Known rows, with every step that occurs:
zutir-dudis-basibul-pomum: -29  -12  2  14  -19  -18  -1  33  -2  -15  -7  11  -17  -7  -22  -4  14  -18  3  -9  -34  -17  0  13  9  41  -19  -6  7  -5  12  -7  48  19  6  -27  6  4  -10  13  32  -6  16  17  -31  18  -53  -26  1  -10  9
somu-difep-vima-dudis-basibul: 7  -25  4  -11  20  -14  -4  -3  -2  -5  -5  -8  -1  0  11  -17  5  -7  -16  -10  -15  -2  25  15  21  15  -14  -11  5  -2  -11  -5  16  -4  -18  23  24  14  -38  -5  21  -9  0  17  -23  18  -7  -31  -6  -10  19
zito-dudis-vima-difep-somu: -3  -15  -14  -9  5  -44  -17  -7  12  -20  36  -18  7  -17  15  -18  7  -20  -11  -2  -6  7  16  10  -14  31  -35  19  -1  4  39  -1  18  2  -2  37  16  3  -41  -21  14  -21  3  31  13  19  -22  -14  21  -6  -1
somu-difep-vima-dudis-zego-pomum: 1  -34  2  -9  -4  -12  -3  16  -16  -26  3  -23  -12  -5  23  -3  -2  -4  -13  -20  -25  -13  15  18  12  21  -12  4  7  -8  -16  -4  16  5  -9  -4  14  32  -7  9  43  -10  -11  14  -35  30  -21  -40  -17  -8  12
pomum-zego-dudis-zutir-difep: -11  7  -25  2  10  -26  -3  21  3  -23  4  1  8  -7  1  9  4  10  3  2  -40  0  39  -13  21  -34  -1  2  -24  -25  32  1  69  10  -23  -4  7  24  -15  14  41  -13  -23  23  -5  33  -38  -18  -13  11  -35
basibul-pomum-zego-dudis-zutir-difep: -24  0  -28  9  4  -24  -8  37  -1  -29  7  0  2  0  1  13  6  14  1  -2  -50  -4  28  -9  15  -28  -6  4  -21  -28  21  2  72  19  -16  -18  7  36  -4  20  53  -9  -20  22  -11  34  -52  -18  -12  4  -27
somu-difep: 4  -10  -14  -6  10  -12  -4  -21  0  -16  -16  -6  21  -14  3  -9  -6  -17  -7  -2  -21  9  18  20  14  -11  -7  -3  8  10  7  -6  -4  11  -1  -10  14  13  -31  -6  27  -13  13  15  -18  24  2  -19  -20  -3  6
difep-zutir-dudis-zego: -7  -6  17  7  -20  -16  6  -1  2  -5  -18  12  1  -8  -22  -10  -2  -28  17  -16  -14  -19  18  -4  27  30  -9  -16  -7  -15  7  -13  54  14  8  -33  -4  -11  -17  15  15  -20  -2  29  -45  32  -22  -30  -9  -7  -11
zutir-dudis-zego-pomum: -16  -14  5  6  -31  -17  5  35  -10  -25  -3  -5  -19  -19  -8  2  2  -21  9  -15  -28  -22  4  12  9  42  -12  4  4  -10  16  -8  44  14  4  -32  -3  7  3  18  34  -12  2  16  -39  27  -46  -34  -10  1  -9
dudis-zego: -11  1  6  3  -11  -18  -1  8  -1  -19  -2  3  -16  -16  -6  -3  11  -14  3  -13  -1  2  3  4  15  30  -17  4  6  -7  9  -13  20  8  -5  -10  6  -5  6  10  3  -13  3  20  -13  19  -29  -11  -11  2  -6
zutir-dudis-vima-difep-somu: -3  -16  -18  -9  -4  -41  -12  -14  12  -11  18  -10  16  -23  -6  -28  5  -32  -4  -6  -15  -4  10  9  -6  34  -35  8  2  14  44  -8  37  1  20  32  12  -1  -40  -15  15  -13  1  32  -12  29  -10  -24  29  3  5
difep-vima-dudis-zego-pomum-basibul: -12  -29  0  2  -12  -16  2  47  -12  -27  5  -21  -14  -8  16  9  0  11  -19  -8  -37  -22  4  3  2  31  -16  16  2  -23  -23  -12  37  2  -17  9  0  31  10  8  52  2  -26  -2  -15  20  -52  -26  -19  -6  4
pomum-zego-dudis-zutir-difep-somu: -9  9  -27  1  23  -29  5  5  -2  -30  21  4  16  3  4  -11  4  0  1  6  -44  3  34  -5  -4  -23  -22  3  -18  -19  41  -3  64  -9  -21  10  9  18  -16  1  46  -22  -28  32  -10  37  -37  -15  6  19  -27
zito-dudis-vima-sunat: -12  -5  -5  -24  -29  -39  -18  7  23  -18  23  -26  -1  -19  2  29  12  -2  -5  -5  3  10  19  9  1  -3  -20  8  -10  -4  32  3  34  -11  -17  23  -5  -4  -39  -10  -17  -21  25  13  12  17  -27  -33  -2  -8  -17
dudis-basibul: -13  0  1  6  0  -19  2  9  0  -14  -2  13  -14  -14  -7  -8  15  -10  -1  -4  -6  4  7  9  11  27  -19  5  7  -9  11  -10  27  5  -9  5  9  -8  -9  2  11  -11  13  18  -2  10  -33  -10  -6  -4  -1
somu-difep-zutir: 6  -17  -5  -2  8  -8  0  -39  0  -7  -23  7  33  -1  3  -12  -17  -13  1  -5  -21  4  25  10  22  -16  -3  -10  -5  -5  -15  -8  14  15  7  -16  7  11  -31  -4  37  -20  5  23  -23  33  14  -19  -24  -17  2
zego-dudis: -12  -6  -9  6  3  -17  7  25  7  -33  5  9  13  -14  -13  -2  -5  -3  -5  -6  -17  1  16  -11  5  0  -7  5  -4  -5  30  -2  29  14  -9  10  14  -3  -4  11  27  -7  -1  7  4  17  -13  -12  -19  -3  -15
sunat-vima: -16  -10  -5  0  -2  -19  -21  -27  4  -2  5  13  -2  -15  -12  5  3  0  3  -4  -10  7  1  -4  3  0  -3  1  -2  -10  17  -14  -2  -2  -5  19  3  7  -25  -16  -4  -11  19  -4  -11  13  -16  2  8  -1  -18
somu-difep-zutir-dudis: 6  -18  1  -2  -3  -12  3  -28  5  2  -32  6  35  -6  -16  -14  -21  -30  10  -6  -33  -14  32  8  27  -4  1  -28  -7  2  5  -5  36  17  12  -29  4  4  -51  -2  36  -19  6  23  -50  38  9  -38  -14  -11  -3
difep-vima: 6  -12  -8  -26  8  -18  -11  -7  15  0  -2  -21  5  -2  -3  6  1  0  -7  -8  -7  5  11  13  3  -1  -11  -16  -17  5  -10  -6  11  -7  -26  32  5  18  -15  -10  2  -13  -9  6  -5  9  5  -22  -10  -7  2
pomum-zego: -6  -13  -16  3  -7  -23  -4  10  12  -13  -3  -5  -4  -16  -4  21  5  6  -13  0  -29  -6  -4  -5  5  3  -8  11  -2  -14  8  -3  21  1  -7  0  -4  14  -1  -10  17  -3  -13  3  -5  16  -30  -14  -5  2  -5
pomum-zego-dudis-zutir: -9  -2  -19  -4  5  -24  2  39  7  -33  5  3  -2  -13  -4  14  -6  5  3  -2  -39  -1  22  -20  13  -15  6  7  -20  -23  34  6  48  15  -9  -16  5  7  -19  18  29  -6  -9  3  -10  15  -41  -16  -7  5  -28
zito-dudis: -8  -13  7  4  0  -27  -8  12  13  -17  10  -9  -4  -8  3  18  0  -6  -10  3  -7  0  24  1  5  8  -8  -6  -9  -6  23  6  12  6  -28  0  6  1  -37  -10  9  -22  11  6  1  10  -25  -16  -14  -5  -18
somu-difep-vima-dudis-basibul-pomum: -11  -32  -2  -2  9  -13  -10  15  -9  -15  -1  -8  -9  8  8  -11  8  -3  -18  -14  -30  -7  10  20  13  21  -19  -6  9  -5  -22  -4  19  9  -6  2  24  32  -20  4  39  -3  5  13  -26  21  -28  -33  -6  -18  29
vima-dudis: -9  -40  12  16  0  -24  -15  -5  5  -10  -6  8  1  -6  -3  5  0  1  -24  -7  -3  -12  16  -17  19  2  -13  -15  4  -3  13  -3  26  -2  1  22  17  8  -33  -7  3  2  3  -3  -7  23  1  -19  4  9  2
zutir-difep-vima-sunat: 2  4  -17  -27  0  -19  -24  -29  27  7  8  -28  16  0  -8  6  10  17  -5  -8  -3  11  18  20  9  -20  -25  -13  -20  -7  8  -20  35  -49  -36  45  -8  32  -12  -8  -3  -18  -5  22  2  31  -9  -33  -16  -4  -17
somu-difep-vima-dudis-zutir: 13  -31  -1  -25  23  -18  -20  -12  4  -4  -11  -19  5  4  13  -2  -13  -5  -10  -8  -19  1  40  3  28  -27  1  -29  -17  5  -1  3  20  0  -13  9  20  27  -67  -1  11  -9  5  4  -33  21  8  -35  4  3  0
zego-pomum-basibul: -21  -18  -14  13  -15  -15  4  35  -7  -31  -2  -7  1  -17  7  15  -6  9  -14  5  -42  -12  -2  6  -5  12  -13  23  5  -15  -6  -10  30  10  -7  -4  -7  24  8  1  60  2  -7  -7  2  17  -47  -11  -21  -2  -6
somu-difep-zutir-dudis-zego: 1  -5  12  1  -9  -12  8  -11  -2  -7  -25  5  14  -8  -13  -21  -9  -34  18  -15  -25  -14  26  10  30  22  -5  -16  0  -7  2  -12  38  19  11  -46  2  -4  -28  13  31  -23  2  36  -58  38  -14  -35  -18  -11  -4
sunat-vima-difep-zutir-dudis-zito: -12  -8  6  16  -6  -32  -30  -28  23  25  -8  41  10  -17  -26  -17  -27  -36  6  -5  -15  -11  17  -20  19  28  7  -7  -12  -18  37  -13  16  4  15  -5  -9  9  -60  -11  20  -14  14  31  -37  32  -27  -19  6  -16  -13
sunat-vima-dudis-zego-pomum: -23  -35  10  15  -20  -18  -15  11  -19  -24  15  8  -28  -12  8  5  8  3  -6  -18  -16  -16  1  -7  7  32  -10  17  11  -28  4  -13  20  1  3  -1  6  19  -2  6  23  -4  4  0  -26  27  -44  -17  5  0  -10
basibul-pomum: -24  -22  -8  10  -14  -18  -13  14  0  -20  -1  1  -8  -4  -10  10  6  -3  -9  -8  -21  -4  -9  9  3  10  -17  -1  3  -2  0  -6  21  16  4  -11  7  22  2  4  23  -2  11  6  -6  17  -28  -13  -7  -7  7

Rows:
17  -9  -17  -35  20  -11  -8  -21  8  -3  -10  -29  22  -3  6  -8  -7  -10  -7  -7  -21  11  19  29  8  -12  -5  -14  -8  15  -13  -5  -8  0  -22  16  11  26  -29  -11  21  -17  -2  14  -21  16  14  -29  -20  -12  12 -> somu-difep-vima
-23  -9  -9  14  -21  -14  9  47  -15  -36  1  -7  -15  -19  8  8  2  2  -5  -2  -37  -14  -6  8  -1  32  -17  29  9  -23  -8  -15  34  14  -7  -18  -7  17  23  13  57  -2  -11  4  -9  20  -67  -13  -24  -4  -6 -> dudis-zego-pomum-basibul
-14  -20  10  9  -31  -13  8  18  -11  -20  -9  3  -10  -10  -8  0  -5  -18  15  -18  -29  -26  11  7  15  37  -9  1  -5  -21  0  -9  56  18  9  -39  -9  6  1  20  43  -17  -5  21  -43  35  -37  -35  -14  -10  -12 -> difep-zutir-dudis-zego-pomum
-13  -7  -20  -16  -17  -36  5  31  1  -36  11  -4  12  -22  -2  10  7  -16  -3  -10  -14  5  22  -8  2  -3  -9  14  -6  3  27  11  47  36  1  25  18  -12  -17  7  16  -9  -1  14  11  15  -3  -20  -5  -2  -5 -> zego-dudis-vima
-5  -24  -5  11  4  -16  -29  -52  13  10  1  18  14  -14  -7  -18  -11  5  4  -13  -6  0  2  -12  17  15  -6  12  -10  -28  3  -25  8  -4  15  16  0  19  -26  -12  15  -10  8  14  -5  27  -8  3  2  -26  -16 -> sunat-vima-difep-zutir
-24  -12  -11  13  -21  -24  1  47  2  -16  -5  5  -21  -11  -17  12  15  -5  -4  -7  -54  -23  -8  6  6  39  -14  10  5  -23  8  -3  51  15  4  -32  -3  16  4  7  39  0  -6  12  -33  19  -72  -28  0  -11  7 -> zutir-dudis-basibul-pomum-zego
13  -1  -20  -39  5  -9  -18  -29  24  -4  3  -36  21  -8  -3  -2  -4  4  -6  -11  -10  16  10  30  6  -14  -17  -8  -7  5  1  -16  -2  -40  -21  23  -4  25  -24  -8  3  -17  12  13  -15  25  -2  -38  -20  -15  -2 -> somu-difep-vima-sunat
-5  -18  4  3  -20  -7  10  9  -17  -22  -16  -2  3  -10  1  -11  -12  -26  15  -16  -40  -20  18  19  18  27  -5  2  2  -14  -3  -8  42  23  12  -52  -2  14  -10  19  58  -20  1  28  -57  40  -30  -41  -22  -14  -3 -> somu-difep-zutir-dudis-zego-pomum
-6  -10  -26  -7  6  -36  -5  2  6  -34  33  -4  21  -24  5  -31  3  -18  -8  -9  -14  7  9  1  -14  26  -34  27  1  5  46  -7  31  7  12  44  22  0  -17  -6  28  -11  -6  32  16  25  -12  -11  15  -4  0 -> zego-dudis-vima-difep-somu
2  -19  -9  -20  -22  -29  2  -17  0  -3  -26  -6  32  -16  -4  0  -8  -39  11  -9  -27  -10  37  10  23  -9  -4  -15  -9  11  4  7  53  41  20  -10  9  -7  -57  -4  24  -19  6  28  -39  34  16  -42  -2  -8  7 -> somu-difep-zutir-dudis-vima
-9  -6  -21  7  -1  -22  10  40  9  -34  8  3  7  -18  -9  12  -3  7  -10  -4  -38  -7  7  -18  1  2  -2  18  -5  -21  28  2  34  12  -10  2  6  7  8  7  38  -3  -22  4  1  18  -35  -16  -19  -3  -15 -> pomum-zego-dudis
-10  3  -10  0  9  -23  -17  -14  2  -4  -9  -1  4  -3  1  5  7  -1  5  2  -13  7  40  2  26  -35  -10  -18  -20  -7  19  -6  53  3  -19  1  7  19  -36  4  15  -17  1  25  -9  31  -15  -13  -3  16  -25 -> dudis-zutir-difep
-25  -10  -15  12  -15  -21  -2  40  -1  -23  1  3  -26  -9  -4  15  17  7  -9  -5  -43  -10  -17  6  0  31  -18  23  8  -28  -5  -5  34  13  -1  -22  -1  21  19  4  39  1  -6  11  -10  15  -70  -15  -5  -13  9 -> dudis-basibul-pomum-zego
-29  -12  6  15  -8  -23  -6  41  -2  -26  14  1  -27  -1  2  9  15  -3  -7  -4  -24  -4  5  15  2  36  -19  6  3  -18  7  1  28  20  -17  -20  9  10  -10  7  30  -15  18  16  -5  8  -66  -16  -11  -19  1 -> zito-dudis-basibul-pomum
-15  6  -14  9  2  -20  18  50  2  -34  11  15  -9  -18  -7  0  12  3  -3  -5  -36  -4  8  -8  4  27  -9  26  2  -28  23  -3  43  11  -14  0  8  -6  11  13  40  -6  -13  16  0  13  -56  -15  -16  -9  -9 -> pomum-zego-dudis-basibul
-32  -7  -9  17  -7  -15  7  51  -8  -39  11  17  -12  -7  -11  -7  12  -2  -1  -11  -31  -3  0  4  0  31  -19  16  7  -17  15  -6  43  25  -2  -13  15  5  15  25  45  -4  10  16  -2  14  -56  -13  -15  -17  3 -> zego-dudis-basibul-pomum
-9  3  -15  5  18  -26  -4  -34  -2  -14  13  5  20  4  0  -19  12  -12  -7  5  -14  7  23  14  -6  -8  -39  -9  -3  2  24  -12  37  -17  -19  31  12  15  -15  -17  27  -24  -13  35  -3  36  -9  -9  4  18  -8 -> zutir-difep-somu
-8  -9  7  18  -7  -32  -21  -12  26  16  -16  33  15  -17  -23  -18  -29  -41  0  -3  -12  -14  21  -16  23  30  0  -13  -12  -8  36  -7  29  8  15  -13  -9  6  -51  -3  27  -12  6  38  -31  32  -20  -28  -3  -14  -2 -> vima-difep-zutir-dudis-zito
-18  -14  10  7  -20  -21  2  42  -9  -36  19  -14  -28  -11  15  16  5  -6  -1  -10  -18  -9  10  13  -1  37  -14  19  1  -23  12  0  22  13  -20  -25  -1  10  3  12  34  -21  4  14  -13  17  -59  -23  -21  -8  -15 -> zito-dudis-zego-pomum
-19  -24  13  16  3  -22  -15  -8  -6  -5  8  26  -19  -10  -5  -6  15  2  -8  -9  -7  -6  11  -11  17  25  -12  4  12  -22  12  -13  21  -6  -3  27  17  -2  -34  -9  1  -4  18  1  -17  15  -34  -7  16  0  -5 -> sunat-vima-dudis-basibul
-6  -15  7  3  12  -37  -26  -9  14  14  -1  14  5  4  2  4  -7  -15  -26  0  -2  -5  38  -12  19  -7  -10  -26  -17  -3  14  3  26  -11  -30  40  9  31  -48  -15  15  -11  -15  29  -13  29  -3  -31  -5  7  9 -> zutir-difep-vima-dudis-zito
-25  -32  -4  22  -14  -23  -7  40  -2  -21  3  8  -27  -4  0  16  16  12  -24  -8  -40  -21  -11  -7  8  31  -18  17  11  -31  -4  -2  41  8  3  -11  8  24  4  1  36  8  -9  4  -14  20  -63  -21  5  -7  14 -> vima-dudis-basibul-pomum-zego
0  -9  -14  -27  -31  -25  -9  -26  17  -4  -14  -15  31  -17  -11  3  -5  -24  11  -11  -19  -3  26  15  20  -11  -12  -8  -7  3  16  -6  52  -4  17  -3  -6  -2  -52  -3  8  -19  20  27  -31  41  0  -50  -5  -12  -6 -> somu-difep-zutir-dudis-vima-sunat
3  -4  -12  -32  -6  -15  -21  -18  30  1  8  -28  6  -7  -12  10  3  11  -6  -11  1  10  1  16  3  -4  -20  -9  -14  -2  6  -18  14  -45  -25  36  -10  19  -12  -6  -13  -13  8  6  0  17  -9  -31  -11  -11  -10 -> difep-vima-sunat
-23  -14  -24  13  -10  -19  5  55  5  -41  11  4  0  -11  -10  15  0  11  -13  -8  -51  -12  -6  -12  -4  8  -6  21  -3  -24  19  3  38  20  -2  -15  5  22  20  15  52  3  -16  3  -2  20  -51  -17  -18  -11  -6 -> basibul-pomum-zego-dudis
-2  -5  6  5  1  -11  11  -11  -4  -3  -26  15  16  -6  -13  -24  -5  -31  15  -7  -30  -11  29  15  28  22  -6  -15  0  -9  4  -8  45  17  7  -29  6  -9  -41  5  39  -21  12  33  -47  31  -18  -34  -13  -17  1 -> somu-difep-zutir-dudis-basibul
-3  -3  6  8  -2  -25  -5  -17  11  10  -28  31  24  -8  -17  -12  -32  -52  4  2  -26  -9  35  -2  23  5  7  -26  -8  2  21  2  23  20  8  -31  -4  2  -62  -5  38  -23  11  39  -50  35  -7  -38  -17  -8  4 -> somu-difep-zutir-dudis-zito
-18  -13  0  5  -22  -14  2  26  -14  -33  5  -3  -25  -17  7  6  7  -7  2  -15  -17  -7  -3  13  3  34  -17  18  7  -15  4  -10  27  11  -3  -20  -1  11  20  16  32  -10  2  14  -14  21  -44  -19  -16  -2  -5 -> dudis-zego-pomum
14  -39  0  -17  19  -14  -15  -19  6  -2  -10  -21  17  2  12  -5  -9  -3  -24  -10  -15  -5  28  8  19  -11  -7  -22  -3  8  -11  0  2  -6  -15  29  22  28  -46  -13  18  -6  -7  4  -24  24  21  -36  -8  -4  17 -> somu-difep-vima-dudis
-17  -15  1  12  -10  -10  4  7  -9  -11  -20  12  7  2  -12  -17  -2  -25  9  -11  -45  -15  14  20  19  25  -12  -10  5  -12  -8  -8  45  29  16  -45  7  10  -24  14  55  -15  15  29  -48  32  -38  -34  -12  -25  13 -> somu-difep-zutir-dudis-basibul-pomum
-16  -38  10  14  1  -24  -27  -24  1  -2  5  17  -3  -8  -6  5  3  7  -15  -8  -7  -8  11  -22  15  0  -5  -8  3  -14  14  -9  9  -8  1  33  14  12  -44  -18  -6  0  13  -12  -17  22  -6  -6  16  7  -9 -> sunat-vima-dudis
-22  -18  -6  16  -23  -19  4  30  2  -11  -11  11  -12  -1  -16  10  5  -3  3  -9  -54  -28  -3  0  10  33  -11  7  -4  -34  -8  -4  63  19  9  -39  -7  15  1  8  50  -6  -12  18  -36  26  -62  -30  -3  -20  5 -> difep-zutir-dudis-basibul-pomum-zego
-8  -9  8  -5  6  -29  -15  16  10  -16  6  -9  -14  -4  7  19  -5  -6  3  4  -13  7  36  -2  17  -12  1  -15  -23  -11  30  9  27  11  -26  -16  5  2  -57  3  3  -23  21  6  -11  8  -35  -17  -2  4  -30 -> zito-dudis-zutir
-21  -20  -20  8  -18  -21  -10  28  6  -20  0  -4  -13  -8  -6  26  8  11  -15  -4  -43  -12  -17  -1  -2  12  -13  15  1  -19  -3  -2  27  10  2  -19  -3  30  13  -2  35  3  -11  2  -9  17  -48  -16  -7  -6  5 -> basibul-pomum-zego
-8  5  -14  -3  23  -27  -9  -29  -6  -12  10  4  13  8  4  -16  7  -12  3  7  -16  10  34  11  3  -22  -29  -17  -14  -2  29  -9  51  -14  -18  15  10  16  -34  -8  21  -27  -6  34  -11  35  -16  -11  15  24  -18 -> dudis-zutir-difep-somu
-7  -18  -2  -16  -33  -36  -2  -5  7  -1  -18  -1  19  -15  -13  9  -2  -31  10  -9  -18  -14  30  -2  18  1  -6  -14  -15  3  8  7  69  36  16  3  2  -13  -45  -4  9  -16  2  21  -25  27  9  -38  7  -5  -1 -> difep-zutir-dudis-vima
